Every row comes from one small tree of marks. The marks that hang from a mark follow it in brackets, in alphabetical order. Every link used is in the known rows. Which tree was each row made from?
Known rows:
Y{P{R{Z} W}}: [ 1.12  0.41  1.87  1.34 -0.84 -0.44  0.32 -0.84 -1.35  1.35 -1.13 -1.08
 -0.38  0.03  2.25  0.55  0.25  0.22  1.18  0.98 -3.21 -0.10 -1.61 -0.45
  0.92]
Y{L{C{P}} Z{R}}: [-1.58  2.02  1.07  0.67 -0.07 -0.99 -0.09 -2.33 -2.17 -1.69 -0.02 -0.77
  2.68  0.09 -0.75  1.41  2.23 -0.64 -0.15  4.33 -3.04  1.19 -0.76 -1.90
  0.40]
L{C{P} R{Z}}: [-0.17  0.35 -0.21  2.51  0.76 -0.39  1.11 -0.47 -2.65 -2.34 -1.31 -1.05
  0.27 -0.46 -0.50  1.91  1.45  0.18 -0.95 -1.12 -3.42  0.89 -2.15 -0.99
 -0.23]
Z{C Y{L P}}: [ 1.52 -2.31  2.76 -0.29 -0.88 -1.50 -0.57 -2.38 -1.20 -1.16 -0.12 -1.35
  1.08 -0.30 -0.04  1.79  1.35 -1.96  1.20  4.31 -2.20  1.34 -0.59 -1.85
  0.38]
Z{R Y{L P{W}}}: [ 0.44 -0.23  2.58  0.10 -0.54 -1.32 -0.59 -1.87 -1.07 -0.31 -0.39 -1.33
  2.56 -0.06  0.80  1.23  0.25 -1.47  1.77  4.58 -2.57  0.59 -1.63 -1.15
  0.78]
Y{L Z}: [ 0.44  0.01  0.62 -0.12 -0.43 -1.68 -0.43 -1.98 -2.09  0.59 -0.44 -1.03
  0.81  0.19  0.42  1.48  0.45 -0.12  0.71  4.09 -2.75  1.76 -0.43 -1.51
  0.98]
Z{C Y{L P{W}}}: [ 1.70 -2.23  3.67 -0.23 -1.32 -0.99 -0.70 -2.08 -1.07 -1.36 -0.33 -1.50
  1.08  0.14  1.22  1.75  1.55 -1.32  1.17  3.86 -2.68  1.05 -1.34 -1.13
  0.44]
P{W{Z} Y}: [ 1.62  1.12  1.77  0.18 -1.24 -0.68 -0.29 -0.14 -2.74  1.27 -1.05 -0.98
 -0.38 -0.03  1.17  1.56  0.43 -0.41  0.47 -1.42 -2.97  0.70  0.73 -0.17
  1.16]
Y{P{R W{L{C}}} Z}: [ 0.72  0.27  1.80  0.46 -1.17 -0.03 -0.26 -2.13 -1.15  0.85  1.12 -1.27
 -0.47  0.67  1.06 -0.73  2.95  0.00 -0.23  3.83 -3.65  0.06 -0.60 -0.52
  0.75]
L{R{Z}}: [ 0.95  0.06  0.40  1.64  0.72 -1.31  0.40 -0.41 -2.31  0.11 -1.65 -1.35
 -0.06 -0.59  0.49  1.52 -0.67 -0.02  0.57 -0.87 -2.72  1.49 -1.61 -0.66
  0.73]
Y{Z}: [ 0.08 -0.12  0.47 -0.56 -0.26 -1.65  0.00 -0.84 -2.13  0.50 -0.35 -1.03
  0.65 -0.43  0.25  1.72  0.08 -0.02  0.95  1.11 -2.52  1.68 -0.03 -1.04
  1.16]
Z{C{L}}: [ 0.63 -0.58  2.76 -0.59 -0.49 -1.07 -0.09 -1.51 -1.91 -1.57  1.49 -1.08
  0.66 -0.05 -0.06  1.54  0.28 -0.51  0.56  0.59 -2.50  1.51  0.21 -0.27
  0.79]
C{L P{R{Z}}}: [ 0.08 -0.34  0.90  1.40 -0.30 -0.35  0.84 -1.29 -2.68 -1.77  1.09  0.15
 -0.44  0.36  0.29  0.94 -0.15 -0.13  1.29  1.03 -3.04  0.68 -0.40 -0.55
  0.58]
W{P Z}: [ 0.42 -1.40  1.16  0.58 -0.13 -0.88  0.03 -0.85 -2.75  0.50 -1.22 -1.10
  0.21 -0.51 -0.27 -0.47  0.97 -1.00  1.15 -0.38 -2.78  2.68  0.76 -0.09
  0.92]
Y{L P{R W} Z}: [ 1.50  0.54  2.02  0.10 -1.36 -0.57 -0.36 -2.45 -0.95  1.28 -0.78 -0.96
 -0.36  0.77  2.12  0.42  1.23  0.01  1.02  6.34 -3.57  0.36 -0.98 -1.51
  0.94]
C{P}: [ 0.20 -0.54  0.38 -0.51 -0.05 -1.01  0.86 -0.01 -2.65 -1.94 -0.24 -0.60
  0.56 -0.57 -0.07  2.14 -0.21 -0.36  1.12 -0.36 -2.86  1.27 -1.05 -0.75
  0.28]
C{L P{R W{Z} Y}}: [ 1.55  0.77  2.03  0.34 -1.49  0.45  0.33 -1.03 -2.90 -1.23  0.91  0.28
 -1.51  0.81  0.83  0.86  0.76 -0.53  0.94  0.92 -3.55  0.11  1.28 -0.36
  0.74]
R{Z{C{P} Y{L}}}: [ 0.14 -2.18  2.44  1.67 -0.60 -1.24 -0.25 -1.90 -2.59 -2.64 -0.51 -0.64
  1.34 -0.19  0.31  2.20  1.39 -1.37  1.41  1.34 -2.15  1.86 -1.17 -1.37
  0.41]
W{P Z{C{L} R Y}}: [-0.39 -1.83  4.13  0.52 -0.38 -0.80 -0.84 -2.53 -2.21 -1.88  0.71 -0.87
  2.03 -0.37 -1.13 -0.72  1.94 -2.77  1.96  1.48 -2.00  2.96  1.97 -0.30
  1.18]
P{W{L} Y{Z{R}}}: [ 0.27  2.27  2.71  0.09 -1.12 -0.84 -0.83 -1.44 -1.91  1.27  1.82 -0.87
  1.39  0.30  0.90 -0.64  1.49 -0.88  0.61  1.73 -2.89  0.77 -0.07 -0.17
  1.34]
R{Z{C{P} Y}}: [-0.13 -2.30  2.31  1.31 -0.48 -1.18  0.11 -0.99 -2.61 -2.72 -0.48 -0.66
  1.24 -0.72  0.17  2.39  1.11 -1.34  1.58 -1.08 -1.99  1.76 -0.84 -0.97
  0.58]
W{L P Z{Y}}: [ 0.71 -4.05  1.50  0.85 -0.36 -0.86 -0.76 -1.93 -3.00 -0.14  1.01 -1.12
  0.08 -0.12 -1.05 -1.86  2.10 -2.23  1.46  0.96 -2.42  3.08  1.11  0.37
  0.86]
P{R}: [ 1.76 -0.10  0.82 -0.91 -0.33 -1.05  0.29 -0.53 -2.66  1.06 -0.29 -1.02
 -1.15 -0.68  0.25 -0.02 -0.87 -0.29  1.16 -0.28 -2.36  0.59  0.25 -0.30
  0.69]

Which tree is each row?
[ 1.72 -2.93  3.97 -0.85 -1.37 -0.04 -0.35 -1.37 -2.64 -3.18  1.41 -0.73
 -0.58 -0.04  0.72 -0.08  1.83 -1.57  1.71  0.27 -2.43  1.14 -0.27  0.23
  0.30] : Z{C{P{R W{L}}} Y}
[ 0.77  0.49  1.45  0.19 -1.12 -0.12  0.77 -0.47 -2.27 -1.90  1.72  0.05
  0.10  0.68  0.76  1.68  0.19  0.13  0.45  0.82 -3.75  0.19 -0.83 -0.31
  0.35] : C{L P{W Y}}
[-0.21 -0.57  3.77  0.15 -0.53 -1.16 -0.94 -2.55 -1.39 -1.83  0.48 -1.04
  2.24 -0.32 -0.82  2.16  1.44 -2.85  1.88  2.86 -1.89  1.71  1.87 -1.33
  1.40] : W{Z{C{L} R Y{P}}}
[-0.08 -1.18  2.08  0.13 -0.04 -1.44 -1.30 -1.85 -2.92 -0.38  1.01 -1.28
  1.62 -0.41 -1.14  0.32  0.97 -2.69  1.81  0.83 -1.67  2.16  1.55 -0.09
  1.41] : W{L Z{R Y}}
[ 0.76 -0.62  0.45  0.15  0.46 -0.52  0.96 -0.80 -2.24 -3.28  0.81 -0.37
 -0.21  0.15 -0.43  2.06 -0.46 -0.20  0.70  1.63 -3.48  1.37 -1.12 -0.77
  0.15] : C{L{R} P}
[ 0.08 -1.48 -0.25  2.44  0.60 -0.59  0.87 -0.65 -2.81 -2.86 -1.17 -0.98
  0.27 -0.58 -0.89  2.07  1.56 -0.44 -0.46 -0.86 -2.98  0.97 -1.86 -1.17
 -0.27] : L{C{P} R{Z{Y}}}
[ 1.67 -1.68  2.08 -0.03 -1.13 -0.05 -0.18 -1.23 -3.23 -1.90 -1.24 -0.44
 -0.92  0.33  1.13  1.28  0.80 -0.92  1.85  1.64 -2.97  0.99  0.12 -0.49
  0.54] : C{P{R W{Z{Y{L}}}}}
[ 0.50  2.79  3.12 -0.14 -1.04 -1.58 -0.87 -2.48 -1.76  0.71  0.37 -0.74
  1.88 -0.24 -0.11  0.59  1.57 -1.77  0.63  3.91 -2.22  1.27  0.86 -2.13
  1.06] : P{Y{L Z{C R}}}
[ 1.81 -1.66  0.99  0.92 -0.32 -0.63 -0.03 -1.76 -1.32 -1.01 -1.00 -1.71
  0.24  0.23  0.35  1.46  1.57 -0.43 -0.45  4.02 -3.47  0.25 -2.31 -1.24
 -0.18] : Z{Y{L{C R} P{W}}}
[ 1.51 -2.09  3.40  1.27 -0.45 -0.49 -0.75 -1.33 -2.14 -1.48  0.48 -1.62
  0.05  0.22  1.37  0.25  1.34 -0.71  0.78 -0.44 -2.75  1.71 -1.76  0.67
  0.77] : P{W{L{R{Z{C Y}}}}}
[-0.25  1.76  1.30  1.31 -0.54 -0.96 -0.12 -2.38 -1.97  1.38  0.48 -0.73
  1.75 -0.13 -1.00 -2.09  2.71 -1.12 -0.52  3.82 -3.13  1.34  0.02 -1.57
  0.33] : W{P{Y{L{C} Z{R}}}}
[ 1.95 -2.62  1.57  0.13 -0.36 -0.79 -0.21 -1.16 -1.30 -0.76  0.43 -1.54
 -0.06  0.02  0.65  0.73  0.73 -1.07  1.06  2.43 -3.04  0.92 -1.74 -0.33
  0.46] : Z{Y{P{W{L{R}}}}}
[ 0.94  0.28  0.85  1.27 -0.37 -1.02  0.43 -1.16 -1.50  1.59 -0.90 -0.95
 -0.35 -0.45  0.84  0.61  0.09 -0.51  1.21  1.52 -2.72  0.22 -0.73 -1.23
  0.82] : Y{P{R{Z}}}
[ 2.17  1.53  0.00  0.89 -0.13 -0.96  0.20 -1.35 -2.42  0.80 -0.33 -1.23
 -0.55 -0.16 -0.86  0.53  1.07 -0.49 -1.58  2.06 -3.23  0.23 -0.66 -1.61
 -0.23] : P{Y{L{C R}}}
[ 0.77  0.57  0.08  0.81  0.22 -1.06 -0.15 -2.19 -2.08 -0.31 -0.93 -1.47
  0.17  0.20 -0.44  1.17  1.74  0.16 -1.15  4.03 -3.34  1.36 -1.00 -1.71
  0.22] : Y{L{C R} Z}
[ 0.95  0.82  0.79 -0.04 -1.12 -0.35  0.62 -1.60 -2.45 -0.89  1.98  0.61
 -1.08  0.38 -0.31  0.56  0.70 -0.69  0.93  3.09 -3.14  0.31  1.26 -1.60
  0.60] : C{L P{R Y{Z}}}
[ 0.89 -1.65  0.82  1.29 -0.52 -0.83  0.34 -1.50 -3.05 -1.38 -0.57 -0.20
 -0.33 -0.18  0.32  0.88  0.28 -0.98  1.72  1.82 -2.47  0.89 -0.79 -1.24
  0.29] : C{P{R{Z{Y{L}}}}}
[ 1.75 -2.42  3.03 -0.57 -1.03 -0.83 -0.19 -2.38 -1.21 -1.39  1.60 -0.80
 -0.32 -0.16 -0.27  0.81  0.93 -1.82  1.51  3.39 -2.19  0.60  0.83 -1.21
  0.59] : Z{C{L} Y{P{R}}}
[ 1.77  0.47  1.83  0.00 -1.17 -0.66 -0.31 -0.59 -2.38  1.23  1.73 -1.08
 -0.25  0.34  0.98 -0.44  0.72 -0.32  0.06 -0.21 -3.15  0.38 -0.71  0.49
  0.71] : P{W{L} Y}
[ 1.08  0.01  2.13  1.38  0.36 -1.15  0.10 -0.84 -2.06 -0.83 -1.46 -1.48
  0.11 -0.67  0.57  1.50  0.28 -0.51  0.52 -1.07 -2.51  1.83 -1.22 -0.71
  0.73] : L{R{Z{C}}}
[ 0.76 -1.00  3.12 -0.06 -0.60 -0.90 -1.13 -1.87 -2.72 -0.73  0.85 -1.51
  0.19 -0.05 -0.31  0.64  2.00 -1.85  0.78 -0.13 -2.25  2.50  1.50  0.14
  1.22] : W{L Z{C}}
[ 1.37 -2.57  2.86  1.61 -0.77 -0.75 -0.25 -2.46 -2.47  0.21 -0.35 -0.83
 -0.28 -0.28  0.34 -2.36  1.63 -1.44  1.51  1.91 -2.29  1.95 -0.28 -0.56
  0.41] : W{P{R{Z{C Y{L}}}}}
[ 1.02 -0.31  2.92 -0.52 -0.83 -0.35 -0.13 -1.08 -3.03 -2.01 -1.10 -0.69
 -0.66 -0.54  0.05  1.59  1.37 -1.60  1.49 -0.63 -2.36  1.79  1.71 -0.76
  0.83] : W{Z{C{P{R}}}}
[ 1.34  0.37  2.63  0.43 -0.56 -0.30  0.03 -1.48 -2.55 -2.73  0.11 -0.36
 -0.51  0.05 -0.60  2.25  1.56 -1.76  0.55  0.74 -2.99  1.80  1.64 -1.30
  0.66] : W{Z{C{L{R} P{Y}}}}
[ 0.35  0.51 -0.17  2.38  0.78 -0.89  0.56 -0.67 -2.44 -0.30 -1.37 -1.64
  0.08 -0.53 -0.37  1.30  0.91  0.39 -1.25 -1.39 -3.04  0.84 -1.71 -0.64
  0.17] : L{C R{Z}}
[-0.19  0.32  0.17  1.61 -0.17 -0.25  0.92 -0.69 -3.05 -1.23 -0.39 -0.67
 -0.19 -0.40 -0.34  0.78  1.49  0.12 -0.40 -1.11 -3.01  0.16 -0.86 -0.72
 -0.04] : L{C{P{R{Z}}}}
[ 1.16  0.10  3.24  0.00 -0.68 -0.35 -0.28 -2.06 -1.74 -3.01 -1.13 -0.91
  0.32  0.56  1.45  1.88  1.98 -0.35  0.66  4.07 -3.55  2.09 -1.52 -1.43
  0.45] : Y{L{R} Z{C{P{W}}}}
[ 1.28 -0.25  1.44  0.58 -0.04 -0.13 -0.09 -0.81 -2.27 -0.79  0.79 -1.91
 -0.28  0.40  0.54 -0.19  1.52  0.48 -1.10 -0.35 -3.67  0.76 -2.03  0.91
  0.19] : P{W{L{C R}}}
